Each row comes from the steps of one walk. Every step used is in the known rows, and no mark comes twice. Write the walk behind each row, first mark first.
Known rows:
fedo, feziri, lelet: [ -2 -14 -24   2   5  -4  -7 -27   6  -1 -22   0 -14  12  -7 -15   3  15
 -22  16  12   4   8]
buzu, kuzi, feziri: [-10 -10 -28 -39   3  19 -28   9   2  14   8  -9   7  13  -6 -15  13   8
   3  -8  11  19  15]
lelet, zila, lofe: [  3 -18  13   2  22 -17 -11  11 -25 -14  -3   3 -31   6 -17  -1 -11   9
  22 -23  -9  11 -19]
kuzi, feziri, fedo, lelet: [-19 -15 -28 -26  -1  -3 -14  19 -12   7 -15 -37  44  12  16 -12   0  12
  -3  13 -12  45   5]
buzu, kuzi, lelet: [-26 -16  -7 -17   1  23  -9 -14   2  11  -5   3   3   7  -7 -28  12   2
  10  -9 -12  14   6]
lumup, feziri: [  3   3 -12   0   4   7   5  11   9   4   4  10  10  13  -3   2  -3  12
 -11  -1  12 -10  15]
lelet, zila, lofe, nurum, ribe: [-12 -24  -7  -4   4 -46  12  14 -29 -33  -2  21 -34   8 -24 -13 -10  -6
   3  -6 -14  17 -12]
lofe, lumup, feziri, fedo, kuzi, lelet, mugil: [-26 -24 -42   1  -1   7  11  10   0  20  20  19 -13  -1  25 -31  -2  21
   6   9 -17  15  23]
buzu, kuzi, lelet, zila, lofe, lumup: [-23 -53  -5 -21  13   2 -13 -19 -26   2  11  15 -50   7 -11 -26  18  20
  38 -23 -16  20   3]
kuzi, feziri: [-11  -2 -16 -32  11   6 -11   6   3  -7   9 -15  14  12  -2   2   5   1
  -5   8  -8  14  10]
nurum, ribe: [ -6  -5  -9  -7   6 -23  20   8   7 -17   7  14  16   0  -2 -10   4 -13
 -34  16  -7   1  -3]
zila, lofe, lumup, feziri, fedo: [  3 -29  -9   3 -16 -22  17  20  -3   9  24  25 -19   7  23   4 -11  23
  18 -13  -8   9   4]
lumup, feziri, lelet, zila, lofe, nurum: [-24 -13 -11   6   3 -25  -9   6  -8  -6  -9  19 -53  33 -31 -14 -20  33
  19 -21  -4  16  13]
fedo, kuzi, lelet, zila, lofe, nurum, ribe: [-29 -39 -17  -2   1 -30   6  -2 -29 -37  -1   5 -20  -1 -27 -38   1 -16
   5   2 -16  22 -12]
lofe, nurum: [-10  -2 -12   1 -25  -4   4  -7 -12  -4  -4   4 -21   1  -3  -4  -1  -1
  16  -2  -3   2  11]
kuzi, feziri, lumup: [-19   7 -30 -30 -13   3 -10  -5  10  -3  32 -19  -1  15   9 -10  11  11
 -15  12 -13  10  12]
buzu, kuzi: [  1  -6 -10  -8  -7  14 -16   3  -1  21   0   1  -8   0  -3 -17   7   8
  10 -17  17   4   7]
zila, lofe: [ 10 -14  17   6   6 -16   1   8  -7 -11   0   6 -20   1  -3   6 -11  -7
  14  -3  -4   7 -26]
feziri, fedo, kuzi, lelet, zila: [-34 -13 -19   2  -1   4 -16  13 -14   5  -2 -19  15  -6  -2 -36  -3  16
  12 -25 -26  26   5]
lumup, feziri, fedo, kuzi, lelet, mugil: [-26  -4 -32  10   9   9   3  25   5  17   1   8   9   6  15 -32 -18  12
  -2   1 -18  21   6]
feziri, fedo, kuzi, lelet, zila, lofe: [-23 -28  -3   9   3 -12 -15  17 -23  -6  -1 -14  -3  -3  -4 -30 -15   9
  26 -26 -29  33 -21]
lofe, zila: [  4 -10   0   5 -21   2  -3   1   4   9 -31 -10 -14  -7  -6  -8  11  15
  13   1  -4  -4   0]
zila, lofe, lumup: [ 12 -33   7  -3  -5 -20  10 -10 -14  -8  20  16 -40  -6   9   8   7   2
  24   4  -1   3 -11]
lelet, zila, lofe, nurum: [ -7 -19   2   2  -1 -23  -6   4 -36 -17  -9   7 -52   8 -20  -7 -13   9
  38 -23 -11  13  -7]

Write each row's walk:
[-27 -43 -25 -42  16 -11 -38  -2 -11  13  20   5 -54  22 -18 -26  13  39
  27 -21   3  35  21]
buzu, kuzi, feziri, lelet, zila, lofe, lumup
[-28  -8 -34 -24  17   2 -45   5   2   5   7 -31  -2  13 -25 -27   6  24
  -4  -5  13  26  24]
fedo, kuzi, feziri, lelet, zila
[-28 -11 -13   7 -19   6  -4   7   0   8   0 -19  28 -10  13 -29  -4   1
   6  -8 -23  21  -2]
feziri, fedo, kuzi, lelet
[ -8   7 -17   5 -14  -4   8  29  10  15   4   9  22  12  13  -5 -16  21
  -6 -18  -7   5  15]
lumup, feziri, fedo
[-26 -38 -14 -36  25 -22 -22  -8  -9  -8  20   2 -49  22 -14  -9   8  30
  20  -2 -18  31  14]
kuzi, feziri, lelet, zila, lofe, lumup
[-16 -38 -32  -1   8 -50   6 -15 -25 -34 -26  17 -53  19 -29 -32  -8   9
 -18   8  -2  21  -3]
fedo, feziri, lelet, zila, lofe, nurum, ribe
[-24   4 -19  -2  21  -4 -18   7  12   9  -5  10 -10  30 -25 -15  -8  39
 -11 -20   4   4  28]
lumup, feziri, lelet, zila
[-30 -40 -13 -10   8 -16  11   9 -17  -3  16  22 -19  18   4 -12  -4  33
  23 -23 -43  20  10]
kuzi, lelet, zila, lofe, lumup, feziri, fedo
[ -6 -26  -1   7  12 -25 -15  25 -39   0 -30 -18  -1   6   2 -14 -18  20
  24 -18  -9  42 -21]
feziri, fedo, lelet, zila, lofe
[ -5 -29  -5   1   5 -21   8  -8  14   3  18  29 -42  19  -1  -2  -2  26
   6   8   9   3  12]
zila, lofe, lumup, feziri, lelet
[  8 -34 -13  -7  17 -14   1   8 -21  -7  21  25 -45  12  -9   3   2  29
  20 -15   8  -4  12]
lelet, zila, lofe, lumup, feziri
[  1 -52 -22  -3  18 -23 -11 -31 -21 -10  -8  11 -68   9 -12 -15   8  33
   8   0   9  10   5]
fedo, feziri, lelet, zila, lofe, lumup
[ -9   1 -43 -21 -25  10 -23  -2   6   5  35 -34   2  -1   8 -23  16   7
 -12  15  17  10  15]
fedo, kuzi, feziri, lumup
[ -3 -47 -12  -3   2 -29  -8   9 -45   4 -10  -8 -23  -1  13 -12   0  31
  32 -10  -6  36  -4]
feziri, fedo, lelet, zila, lofe, lumup
[  8 -51  -5  -7  20 -18 -11  -8 -44 -10 -10  -7 -35   1  -3  -6  13  19
  29   5  13  22  -5]
fedo, lelet, zila, lofe, lumup
[-18 -23 -16 -17  25 -15 -42  12  -7  -7   5 -24 -22  14 -27 -23  -6  18
  12  -9   7  36  -3]
fedo, kuzi, feziri, lelet, zila, lofe
[-31 -46 -22 -16   1  -1  -7  13 -18  17  16  24 -27  20   1 -30   2  41
  32 -41 -26  25  17]
buzu, kuzi, lelet, zila, lofe, lumup, feziri, fedo
[-10 -49 -21  -3  14   3  -5  -6 -20 -14  21   8 -28   4 -14 -20  12  19
  21  -5   7   4  10]
fedo, kuzi, lelet, zila, lofe, lumup, feziri
[  8 -41 -19   4 -10 -20  10  14 -19   7  -3   1  -4   7  23  -4  -3  25
  16   9   9  23   2]
zila, lofe, lumup, feziri, fedo, lelet
[-15 -50 -28 -33  11 -22 -17  15 -42  -3  -1 -24  -9  10  11 -11   7  29
  27  -4 -14  50   4]
kuzi, feziri, fedo, lelet, zila, lofe, lumup
[  0  -1 -17  15 -27  -4 -11  21  -2  16   5 -18  18 -18  16 -18  -8   8
   8 -14   8  13   2]
feziri, fedo, kuzi
[-15 -11  -1   4  31 -21 -14  15   2  -2  -2  16 -30  31 -27 -11 -20  34
   4 -19   0  13   2]
lumup, feziri, lelet, zila, lofe
[-29  -7 -19   8   5   2  -1  15  -3  12  -2  -3   1  -7  18 -34 -14   1
  12   2 -31  30  -7]
feziri, fedo, kuzi, lelet, mugil
[-14 -29 -17 -25  20 -20 -24  31 -37  -6 -18 -34  12  18  -1 -12 -12  20
  19 -10 -19  56 -12]
kuzi, feziri, fedo, lelet, zila, lofe
[-24 -18 -29 -10  14  -7  -9  -7   5  11  14  21 -34  22 -13 -13  10  49
  -3 -11   6  -1  44]
lofe, lumup, feziri, lelet, zila
[-34 -31 -12  11 -23 -17  -9  11 -35  -9  -7  -9 -21  -2  -9 -34 -17  10
  46 -28 -32  36  -8]
feziri, fedo, kuzi, lelet, zila, lofe, nurum
[ -1 -10 -28 -21   0  14 -23   9   0  -2  13 -31  19  -4  -3 -11  11  -4
  -2  10  22  12   9]
fedo, kuzi, feziri
[  6 -39 -28   9 -11 -17 -11  29 -22  10  26   6 -24  -5   8 -13  -5  35
  27 -30  17   9  12]
lelet, zila, lofe, lumup, feziri, fedo, kuzi
[ -9  -4 -17   6  12 -11   0  21 -18  18 -31  -7   4   2  24 -18 -18  11
   5  12 -11  40  -7]
feziri, fedo, lelet, mugil
[-33 -29 -35 -22   5 -42 -18  11 -12 -25   8  -7 -25  15 -33 -36  -3   4
  -7   6   2  39   5]
fedo, kuzi, feziri, lelet, zila, lofe, nurum, ribe
